What can hang from each mark:
vati: livos
dapale: zapo
livos: nofel vati
zapo: gulu nofel vuze
vuze: nofel zapo
nofel: livos vuze zapo
gulu: zapo

In the rows, 128 means zero.
Known rows, with every way that one mark hangs from another:
livos{nofel{vuze zapo} vati}: [222 151 148 136  75 142 120  79 139 100 109 117 137 143  74 159 136 149
  97 118 153  92 135 131 119 166 117 128 102 111  97  59 170 138  99 142
 129 101  85 120 101 104 136 130  78 139 118 104 164 132  47 124 143 152
 151 126 131 128 135 138 102  92 136]
vuze{zapo{nofel}}: [142 146 127 109 161  62 103 113 139 117 140 131 135 143 168 166 157 140
 153 124 120 116 180  81 156 143 134 121 139  89 145 138 112 124  99 133
  92 156 129 121 162 133 137 118 116 161 133 173 107 133 161  87  91 146
  72 129  85 151 175 140  65 134 121]
vati{livos{nofel}}: [147 167 112 110 131  87  87 135 172 118 133 102 110 128  98 164 171 117
 125 136  66 103 180 101 154 159  79 131 129  80  82 158 148 149 140 125
 105 164 155 139  93 128 130 113  85 114 110 167 150 133  76  83 129 151
 158 134 164 158 185 147 107 154 115]
livos{nofel{zapo{vuze}} vati}: [194 150 143 141  62 138 119  56 175 122 105 106 115 123 125 178 140 169
 117 114  85 111 139 114 150 172 123 130 133 100  76 118 202 136 114 150
  92 131 122 146 104 124 139  99  84 131 107 141 180  96 100 113 104 147
 140 107 122 121 170 134  98 124 130]
vuze{nofel{livos}}: [110 152 102  96 136 107  87 127  70 168 107  99 150 149  96 151 166  73
  96 137 137 117 134 105 113 135  76  99 131  96 166 103  95 109  91 142
 118 122 131 131 140 135 114 107  89 189 130 133 153  85 113 116 107 158
 122 143 149 158 167 136 114 161  95]
vuze{nofel{livos{vati}} zapo}: [132 163 116 109 173  94  91  91  68 141 101 123 112 149  83 135 180 107
 123 106 140 125 127 114 114 145 100 112 144 110 157  74  90 111  75 169
 103 118 128 106 136  93 128 102  76 187 102 139 133  51 110  73 111 195
 118 125 105 127 187 149 105 126 127]
zapo{nofel vuze}: [107 129 116 113 141  91 110  92 152 133 116 100 133 137 199 207 132 164
 111 139 134 123 148  71 185 144 115 128 141  89 130 167 163 128 102 137
  88 152 128 150 142 159 127 131 135 138 150 159 123 115 180 123  93 122
  65  98  92 152 142 122  82 160  89]
zapo{gulu nofel vuze}: [ 87 124 127 108 171  75 126  95 154 157 143  96 149 132 224 193 132 149
 130 146 137 139 137  87 205 130 117 118 137  57 157 162 165 123 114 114
  81 165 109 163 136 163 144 125 158 120 138 154 103 133 198 165 102 133
  61  76 101 138 114 114  92 143  97]
dapale{zapo{gulu nofel{livos} vuze}}: [ 86 119 115 136 138  87 106  68 124 171 103 117 176 121 234 171 137 120
 127 131 181 140 106  61 139  99 104 126 132  83 180 133 173 105 113 114
 113 165 109 129 147 157 122 151 165 151  74 145 127 105 212 165 112 128
  87 111  89 120 108 150 138 170 117]
vati{livos{nofel{vuze zapo{gulu}}}}: [165 151 133 115 104  84 127 109 167 165 129  97 158 135 131 175 157 111
 121 118 115  93 144 119 163 134  98 113 103  56 120  88 165 155 121 110
 110 142  83 135  88 120 157 131 130 104  92 128 161 177  78 139 160 144
 161 166 156 131 109 150 136 120 155]
livos{nofel{vuze zapo{gulu}} vati}: [205 148 155 134 104 118 137  79 131 114 124 106 155 133 109 150 147 140
 113 125 148 105 123 150 140 160 117 116 102  94 109  44 177 140 106 118
 117 109  73 123  98 107 157 119 101 120 115  95 147 145  78 160 149 173
 146 118 123 114 108 130 121  79 147]
nofel{zapo}: [153 126 102 121  79 130 120 134 108 124 108  99 152 141 107 153 149 121
 122 130 108 111 142 105 117 163 120 112 138  92 126 124 138 103 109 136
 110 111 120 141 131 148 135  83 103 178 118 141 183 122 125  87  76 134
 118 139 126 138 184 113  78 139 137]
zapo{nofel}: [125 130 119 108 148  89  90 123 131 111 135 112 136 137 163 169 144 132
 121 152 140 111 160  98 158 147 107 125 132  95 128 150 128 118 118 121
  94 147 127 133 146 149 129 123 107 137 149 170 111 114 129 110 103 126
  62 112 108 160 150 113  75 146  90]
dapale{zapo{gulu nofel vuze}}: [ 92 109 130 138 158  88 122  66 159 156 129  86 168 112 252 206 129 165
 148 140 164 131 123  82 169 126 145 113 134  75 141 141 180 118 123 112
 102 163 118 136 148 176 131 134 166 124  92 167 123 113 207 159 108 122
  66  95  79 142 120 107 104 150 124]
gulu{zapo{vuze}}: [111 111 104 113 130 125 167  95 111 110 122 106 120 139 194 186 117 167
 134 131  82 108 147  70 128 184 142 145 164  79 116 184 130  95 126 164
  97 143 143 148 145 156 104 102 128 169 121 147 144 109 185 119  78 151
 113 117 107 143 185  98 103 166 112]
nofel{livos vuze{zapo{gulu}}}: [125 145 104  99 185  63 151 109  58 140 103 130 149 161 129 137 159  96
 126 106 161 119 131  99 128 139  85 109 140  79 217 103  68 105  79 131
 126 133  80 119 137 117 146 145 164 185 104 103 126 162 129 136 114 186
 145 127 105 117 120 184 125 121 136]
vati{livos{nofel{vuze}}}: [149 159 112 111 141  92 107 120 153 123 126  99 119 140 100 182 152 122
 105 129 123  92 173 103 160 150  86 134 108  85 100 118 129 157 110 132
 117 146 123 130  95 112 123 148 106 117 118 131 142 152  49 100 163 150
 157 142 166 164 151 157 125 133 119]
zapo{gulu}: [110 127 105 101 180  91 142 133  95 122 131  86 152 129 129 150 158 106
 125 154 134 127 139 125 151 173  96 105 139  71 142 158 104  99 131 102
  99 127 118 155 126 154 139  92 131 147 133 132 120 134 148 139  84 164
 115  91 130 145 151 107  97 119 121]
gulu{zapo}: [128 116 104 108 138 120 152 126  86  86 135 115 121 146 152 152 128 132
 131 138  94  96 153  97 100 188 127 142 146  78 119 170 101  76 138 152
 113 129 146 122 146 147 109 104 108 174 139 153 132 116 156 109  94 150
 116 128 117 152 194  92  93 153 123]
gulu{zapo{nofel}}: [126 109 128 105 133  99 118 118 123  84 150 142 134 136 201 161 124 142
 128 147 111  95 164  80 127 157 132 151 134  92 122 153 136  92 129 143
 101 150 134 127 160 144 114 118 113 152 147 169  98 109 171 112 106 123
  77 143 100 154 164  90 100 161 111]
nofel{vuze zapo}: [165 121 109 122  95 126 138 121  99 120 100  96 151 156 112 171 137 131
 108 123 156  99 133 103 110 164 120 115 128  97 135  98 124 117  94 130
 130  89  83 135 133 139 131 129 129 183 127  97 183 155 101 124 108 134
 123 149 125 143 138 126  90 122 135]
nofel{livos}: [119 141  81 111 134 107 109 139  63 126 104 127 132 136 106 118 155  91
 102 136 137 114 135  97 108 156  62 126 147 100 159 140  98  93 107 133
 118 130 133 139 133 126 105 116 106 199 131 123 150 117 116 101  88 148
 150 122 132 139 174 158 109 157 103]
livos{nofel{zapo{gulu}}}: [179 153 148 121  87 103 131 121 155 134 139 104 170 125 117 141 163 120
 143 137  91 122 145 134 137 152 113 104 118  74 114 115 168 111 142 106
 103 136 109 140 113 155 166  74  98 128 123 153 163 154 114 148  98 161
 135 134 135 134 138 122  98 122 159]
livos{nofel vati}: [180 159 137 127 132 122 110  96 130  79 131 117 107 123  75 140 167 141
 110 143 113 112 154 133 136 187  94 127 118 113  74 124 152 129 131 138
 107 124 133 127  99 121 127 104  65 128 130 144 129  93  65  99 116 174
 139  83 125 139 179 126  92 112 112]

Rows:
[141 111 123 123 126 128 103  80  52  89 113 174 122 145 180 137  97 141
  87 121 165  78 120  90 104 133  91 160 114 114 149  75 120 104  87 156
 117 138  91 109 147  81  96 189 119 160 123  94  79  88 129 119 159 135
 127 137  81 114 120 135 140 142 101] : gulu{zapo{nofel{livos{vati} vuze}}}
[132 143 130 112 105 117  99 113  60 182 104 109 163 137 108 123 177  85
  98 121 159 128  92 133 105 130  89  94 121  92 164  49 136 103  86 141
 101 109  79 128 121 102 157  88  93 162  90 106 147  69 123 121 121 160
 120 127 131 105 131 110 130 121 133] : vuze{nofel{livos{vati} zapo{gulu}}}
[127 133 122 122 180  96  94  92  64 123 114 146 147 140 166 139 136 122
  82 134 207 114 112 121 152 118  60 128 104 105 173  64 125 118  81 120
 118 137  69 125 124  87 133 186 141 136 126  83  70 108 114 153 154 142
 116  97  95 111  70 140 146 112  94] : zapo{gulu nofel{livos{vati} vuze}}
[130 135  92 127  61 131 125 112  96 178  78 116 148 148 142 148 141 121
 105 103 112 120 115  74 116 139  93 126 154  89 164 137 154 102  86 153
 108 131 119 166 129 139 125 109 120 201  95 123 191 114 144 113  79 130
 141 141 119 121 166 162 105 166 126] : nofel{livos zapo{vuze}}
[147 149 120 124  81 138  77 106  72 165  88 112 144 146  81 142 169  96
  96 116 147 109 109 123  93 132  93 106 130 116 141  50 130 104  84 160
 109 105 107 127 133  97 129  97  72 179  92 110 176  56  91  82 109 153
 123 151 134 122 164 124 115 137 119] : vuze{nofel{livos{vati} zapo}}
[132 152 107 108  79 119  91 124  82 185  96 104 168 152  98 145 169  75
 108 118 136 114 118 103  95 122  94  92 134  90 174  77 122 106  89 152
 105 109 118 130 143 136 131  95  85 194 116 134 184  91 114 107  87 143
 113 167 152 143 162 133 109 158 130] : vuze{nofel{livos zapo}}
[139 115 126 110 143 105 122  97 104  84 142 137 137 148 206 190  94 157
 118 133 133  80 153  83 129 151 132 148 126  84 146 104 116 112 114 140
 116 133 101 108 160 128  98 163 135 158 153 134  97 140 150 151 140 126
  77 146 100 152 121 109 100 137 118] : gulu{zapo{nofel{vuze}}}
[106 121 107 115 113 107 111  88 111 131 117 155 133 139 237 150 108 144
 108 117  95 106 138  54 134 118 100 159 147  79 169 148 147  91 110 170
  99 176 139 143 160 131  95 147 132 167 135 144 116 104 198 133 104 115
 105 135  98 128 137 148 132 187  98] : gulu{zapo{nofel{livos} vuze}}
[147 133  98 134 157 133 118 109  44 107  88 131 115 151  89 132 140 117
  71 123 198 102 110 106 110 155  64 136 125 118 148  75  93 110  78 142
 126 112  87 126 121  84 103 163 111 189 117  74 126  97  71 104 134 158
 159 104 120 123 144 159 128 112  96] : nofel{livos{vati} vuze}
[126 137 115 114 136  99  84 107  79 140 110 141 145 152 158 156 120 105
  70 133 187 100 143  88 135 107  66 128 118  95 182  95 104 120  86 133
 128 142  97 124 158 114 112 184 138 169 145 111 115 132 111 130 133 118
 118 134 115 148 106 166 126 141  90] : zapo{nofel{livos vuze}}
[114 113 121 116 129 106 138  76 147 110 136 121 125 141 236 200  98 177
 133 129  94 106 159  61 154 147 148 158 152  75 125 173 155 103 126 154
  85 160 137 143 163 161 106 129 134 142 137 164 113 102 200 134 105 118
  67 122  83 146 160 104  95 172 107] : gulu{zapo{nofel vuze}}
[160 149 151 130  88 108 147  83 182 169 124  97 164 123 159 177 155 137
 144 125  75 131 138 105 165 145 132 114 131  53 129 137 205 120 129 128
  93 137 105 163 107 159 166  79 124 131 116 152 169 154 153 167  87 154
 133 115 123 127 125 130  99 130 140] : livos{nofel{zapo{gulu vuze}}}
[179 157 120 124  78 105 100 106 163 148 113 102 133 142  97 183 150 122
 113 112 115  82 162 101 141 143 100 129 112  82 101  97 164 161 109 130
 125 142  98 132  98 109 144 138 104 124 103 125 187 165  51  98 157 132
 167 183 156 145 151 163 114 134 150] : vati{livos{nofel{vuze zapo}}}
[138 120 119 163 134 125  95  64  86 107 100 136 146 132 160 159 118 141
  92 124 238  90 102  94  94 116  94 140 101 125 145  41 132 121  82 135
 147 125  87  91 146  97  96 199 134 164  74 105 111  85 115 120 168 118
 113 129  83 120 127 151 137 128 119] : dapale{zapo{nofel{livos{vati} vuze}}}
[132 125 103 135  99 127 140  84  92 161  80 121 138 139 146 127 150 127
 108 114 132 130  82 101 131 143  94 124 149  84 155 112 171  97  87 140
  93 122  87 157 104 104 143 110 134 162  80  92 156 104 164 129  91 149
 141  98 105  88 135 147 130 140 124] : nofel{livos{vati} zapo{gulu vuze}}
[ 66 140 109 131 153  96 122  79  96 206  96  74 181 121 183 183 161 103
 123 125 166 146  91  87 121 110 122  94 143  82 187 100 146  94 111 135
 120 148 120 124 143 164 121 124 147 163  67 141 163  84 189 156 107 159
 100 124 113 132 124 119 143 161 124] : dapale{zapo{gulu vuze{nofel{livos}}}}
[ 97 148 101 120 140 121  97  74  85 167  91 100 114 145 127 178 159 125
  79 120 156 128 111  99 142 140  97 119 143 106 139 100 132 122  76 168
  96 126 124 145 128 107 107 121 102 171 106 119 139  48 123 105 114 162
 110  99 133 132 163 131 124 146  79] : zapo{vuze{nofel{livos{vati}}}}
[119 122 133 106 189  70 122 106 110 120 138 106 164 145 189 190 132 129
 112 152 188 118 141 113 178 128 102 117 116  77 167 101 121 128 105 104
 107 139  76 136 134 142 140 152 158 122 154 127  89 159 129 174 130 133
  77 110  97 144  78 117 108 103  98] : zapo{gulu nofel{vuze}}
[ 91 141 114 112 170 104 109  80  77 181  97  98 135 134 138 169 163 110
 105 127 150 136  92 113 152 131  91 110 148  91 169  97 137 112  94 137
  89 129  97 154 120 114 139 112 122 148  98 101 127  60 151 154 125 181
 102  84 116 116 138 123 142 138  94] : zapo{gulu vuze{nofel{livos{vati}}}}
[ 85 112 106 141 168 104 151  81 135 155 111  66 165 115 195 201 144 145
 147 137 155 141 108  96 136 158 140 112 147  79 135 159 148 101 131 108
 117 135 123 136 129 185 125 111 166 154  75 140 155 134 198 158  87 152
  98  96  98 138 152  98 112 149 133] : dapale{zapo{gulu vuze}}
